Each row was made from one walk, in order. Every step used is in the known rows, and no mark comes twice. Write each row's walk.
Known rows
nazam > namidu: [  1   1   7  -9  11  -4 -10  -3  11   3  -3 -14  -6   5   3 -28   1  -2
  15 -12 -19 -25]
timu > vokud > topapa > nazam > namidu > fenu: [  1  27 -10 -12   2 -34   9  -8   4   2  -9 -10  -8   1 -28  -9  39 -31
  16  14 -36 -55]
vokud > timu: [ -1  13 -19  -2  -8  -7   7  -6  -5  -1  -8  -3  -9  13   4  -1  10  -5
  19  -2  -2   5]
nazam > topapa > vumo > timu: [ -7   7  -1   7  19 -13  23  -2   3   9 -27  28  16   8 -16 -12  21  -9
  11   6 -13   5]
topapa > vokud > timu > nazam: [ -5  13 -16   7 -22 -18   2 -25   9   1  17 -15 -27  16  11   7  -7 -18
   0  -6  14   5]
timu > vokud > topapa > nazam: [  4  22 -31 -15  -6 -20   9  -4  23  13 -25  16  13  -4 -26   3  14 -30
   0  27 -17 -16]
timu > vumo > topapa > vokud: [-15  -2  -8 -19   7  13  13  -9   3  14  51   8  -9  -8  19  -2 -11   7
 -30  -5   9   0]
vumo > timu: [  0  -1 -17  -8  16   7  -2 -15  -9   7  -7  20   9  11   5  -3  22  11
   4 -10   0   9]
vokud > topapa > vumo > timu > ninirig: [ -4  19 -19  -4  22 -16   9 -31   1  38 -31  35  -6  -7 -10 -14  19 -20
  15  11 -25  13]
topapa > vumo > timu: [  7   5 -21   2  22  -8   2 -14   8   2 -13  21  18  10  -3 -17  14  -4
   8   2 -17  15]
vokud > timu > ninirig: [ -5  21  -5   8 -12  -4  13 -24 -15  11 -13  -2 -29   2  -7   3  12  -8
  33 -11   6   9]
namidu > nazam > timu > vokud > topapa: [-13  10 -37 -25  -2 -18   0 -11  19   0   0  11 -24  28  -9 -11  33 -37
  23  45 -18 -12]
vumo > topapa > vokud > timu: [ -5  18 -12   3  -5 -12  22  -7 -15  10  33  -1  -2  14  18   5 -22 -13
  -3   2  -3  -6]
nazam > topapa > ninirig: [ -6  15  22  12  -2 -16  32  26  -1  -9 -21 -17 -11 -10 -24   3  -7  -8
  -7  21   1   0]
topapa > ninirig: [  7  12   2   5   1 -11  12  14   6 -15  -6 -24  -7  -7 -12  -1 -13  -4
 -10  17  -2   7]
timu > vumo: [-13  -6 -14 -25   4  18  -3  -9  13   2   9   6 -16  -7   3  -8  22  14
  -8 -10  11  12]
vokud > topapa: [ -8   9 -10 -14   4 -11   0  -1   3  23 -14  13  -4  -2   2  -3   6 -14
  -8  18 -15  -5]
nazam > topapa > vokud > timu > ninirig: [-13  21  18  18 -17 -22  25  -7 -17   6  -7  -2 -36   0 -24   8  -2  -8
  23  -8  14  -1]
vumo > topapa: [ -9   7   4   2   7   7  24  -4 -12  21  19  10   9   2  19   5 -13 -10
  -9   6  -7  -9]
namidu > nazam > topapa > vumo > timu: [-22   0  -2   2  11 -15  22   9  -3   1 -10  19  13  12 -16  -6  38 -26
  16  30 -22  -2]
vumo > topapa > vokud > timu > nazam: [-15  20 -13   8 -15 -11  26 -30  -3  22  37  -5 -19  17  30  11 -19 -28
 -10   1   6  -5]
timu > vumo > topapa: [-22   1  -9 -23  12  26  21 -12   1  24  30  15  -7  -7  23  -2   9   3
 -18  -4   4   2]
timu > ninirig: [ -3   6  14   9  -4   3   6 -15 -10  12  -6   1 -20 -11 -11   3   0  -1
  15  -9   7   4]
topapa > vumo > timu > vokud: [  6  12 -41   7  14 -20   8 -30  16  -7   0  37  17  15  -4  -8  21 -16
  15   6  -7  14]
namidu > nazam > timu > vokud: [ -4   2 -26 -12  -6  -6  -1 -10  15 -22  15  -2 -19  30 -12  -8  26 -23
  31  29  -5  -6]

Which walk is each row?
[  0  -4 -20 -36  14  26  -6 -14  26  -2  -3  -3 -33  10  -3 -30  24  19
  11  -8   5  13]  nazam > timu > vumo
[ -1  21 -36   1   1 -38  10 -15  29   9  -8  29   4   1  -8  -8   5 -40
   2  34 -22   0]  timu > vokud > topapa > vumo
[ -7   3  -9 -11  15   4  -8 -40  12  21  -5   3 -14  18  20 -25  25  -8
  13 -23  -7 -15]  vumo > timu > nazam > namidu
[ -1  28 -44 -10  14 -29  16 -17   8   7 -16  23  -4   6  -6   2  23 -19
  -7  29  -7  13]  vumo > timu > vokud > topapa > ninirig
[-22   3   3   4   3   3  22 -25  -4  25 -19  23 -12  12   6  10  33  -9
   0  -6  17   1]  vumo > timu > nazam > topapa
[ 15  14  -5 -19  15  20  21   1  14  14 -15 -10  10  11 -13 -20 -11 -10
  13  13 -27 -20]  vumo > topapa > nazam > timu
[-23  -7  23   5 -14 -19  11  27  -7 -12  23  -9  -9   4 -18  12   4 -17
  -6  25   1 -18]  namidu > nazam > topapa > vokud
[-15  14  -7 -19  13  14  32   0   7   9  24  -9 -14 -16  12  -6  -5  -1
 -26  13   1  10]  timu > vumo > topapa > ninirig
[ -3   6  -3   1  12   9   5 -31 -19  20 -12  21 -11  -1  -6   2  22   8
  20 -18   8  13]  vumo > timu > ninirig
[  3   9 -32 -57  16  20  -5  -5  41  18 -40  -2 -21  -1 -26 -34  30   0
   5  15 -22  -4]  vokud > topapa > nazam > timu > vumo
[-10  22 -22 -42  13  19  18 -13  19  25  -3 -13  -3   4   2 -34  21 -10
  19 -13 -29 -31]  vokud > timu > vumo > topapa > nazam > namidu
[ -8  17 -30  -8  -4 -23   6 -16  12  14  -3  27  -5   4   0   6  14 -25
  -1  21  -4  -5]  timu > vokud > topapa
[-28  -3  20   1 -10  -7  19  22 -10  -1   2  -2  -5   4 -14  10  25 -22
   8  27  -4 -17]  namidu > nazam > topapa
[-23  14 -28 -25   3  18  28 -20  -5  24  22  12 -15   7  25  -4  22  -3
   2  -7   3   6]  vokud > timu > vumo > topapa
[ -6   8  14  15   2 -20  25  13  10   1 -20   9   5  -4 -18  -9  -1 -19
   7  16 -13  -3]  nazam > topapa > vumo
[ -4  -5  -6 -17   3   7  -7   4   8 -13   3 -17 -19  23  -9 -17  18 -12
  26  25 -16  -6]  namidu > nazam > timu
[ -6  16 -41 -16   4 -34   3 -10  36  -4  -4  12 -13  24 -17 -26  23 -52
  26  58 -37  -6]  namidu > nazam > timu > vokud > topapa > vumo
[ -3  29 -27  -3  -2 -35  18  -1  17  -1  -9   4 -12  -5 -12   4   1 -29
 -11  38  -7   4]  timu > vokud > topapa > ninirig
[  3  12  -8  10  17  -5   8 -30  -3  14 -16  22  -1  -3 -14 -11  14  -6
  22  -7 -11  19]  topapa > vumo > timu > ninirig
[-17   2  21  14 -17 -17  16  -6   8   8   9  -4 -23   1  -4  13  -9 -16
 -17   2  21  -9]  timu > nazam > topapa > vokud
[-25  -4 -16 -41  13  31  15  -7  10  12  32  -1 -25  17  13 -19  28  -9
   8  21 -10  -6]  namidu > nazam > timu > vumo > topapa
[ -9  13   4  10 -13 -25  19  10  -7  -6  -3  -3 -16  12 -13   4  -2  -7
   8   0   6  -6]  nazam > topapa > vokud > timu
[-12  16 -18   2 -20  -6  10 -30   5  12  -5  -7 -25  16  15   6  13 -22
  14  -4   9   7]  vokud > timu > nazam
[-37   1  -9 -22 -18  -7  16   9  -1 -11  25  -7 -32   9 -10   1  37 -11
   5  12  10  -1]  namidu > nazam > topapa > vokud > timu > vumo
[  1   7 -36  -1   8  -5   5 -31  -2  -2   5  36   7  18   3   6  32  -1
  11  -6  10   9]  vumo > timu > vokud
[ -9  17   4  10 -15 -32   2 -27 -12 -11  32 -41 -50  22   9  -6  20 -18
  15 -17  -6 -32]  topapa > vokud > timu > nazam > namidu > fenu
[-24  18   1   9 -21 -10  30 -18   1  17 -19  -1 -29  14   3  11  21 -26
  15   1  15  -2]  vokud > timu > nazam > topapa
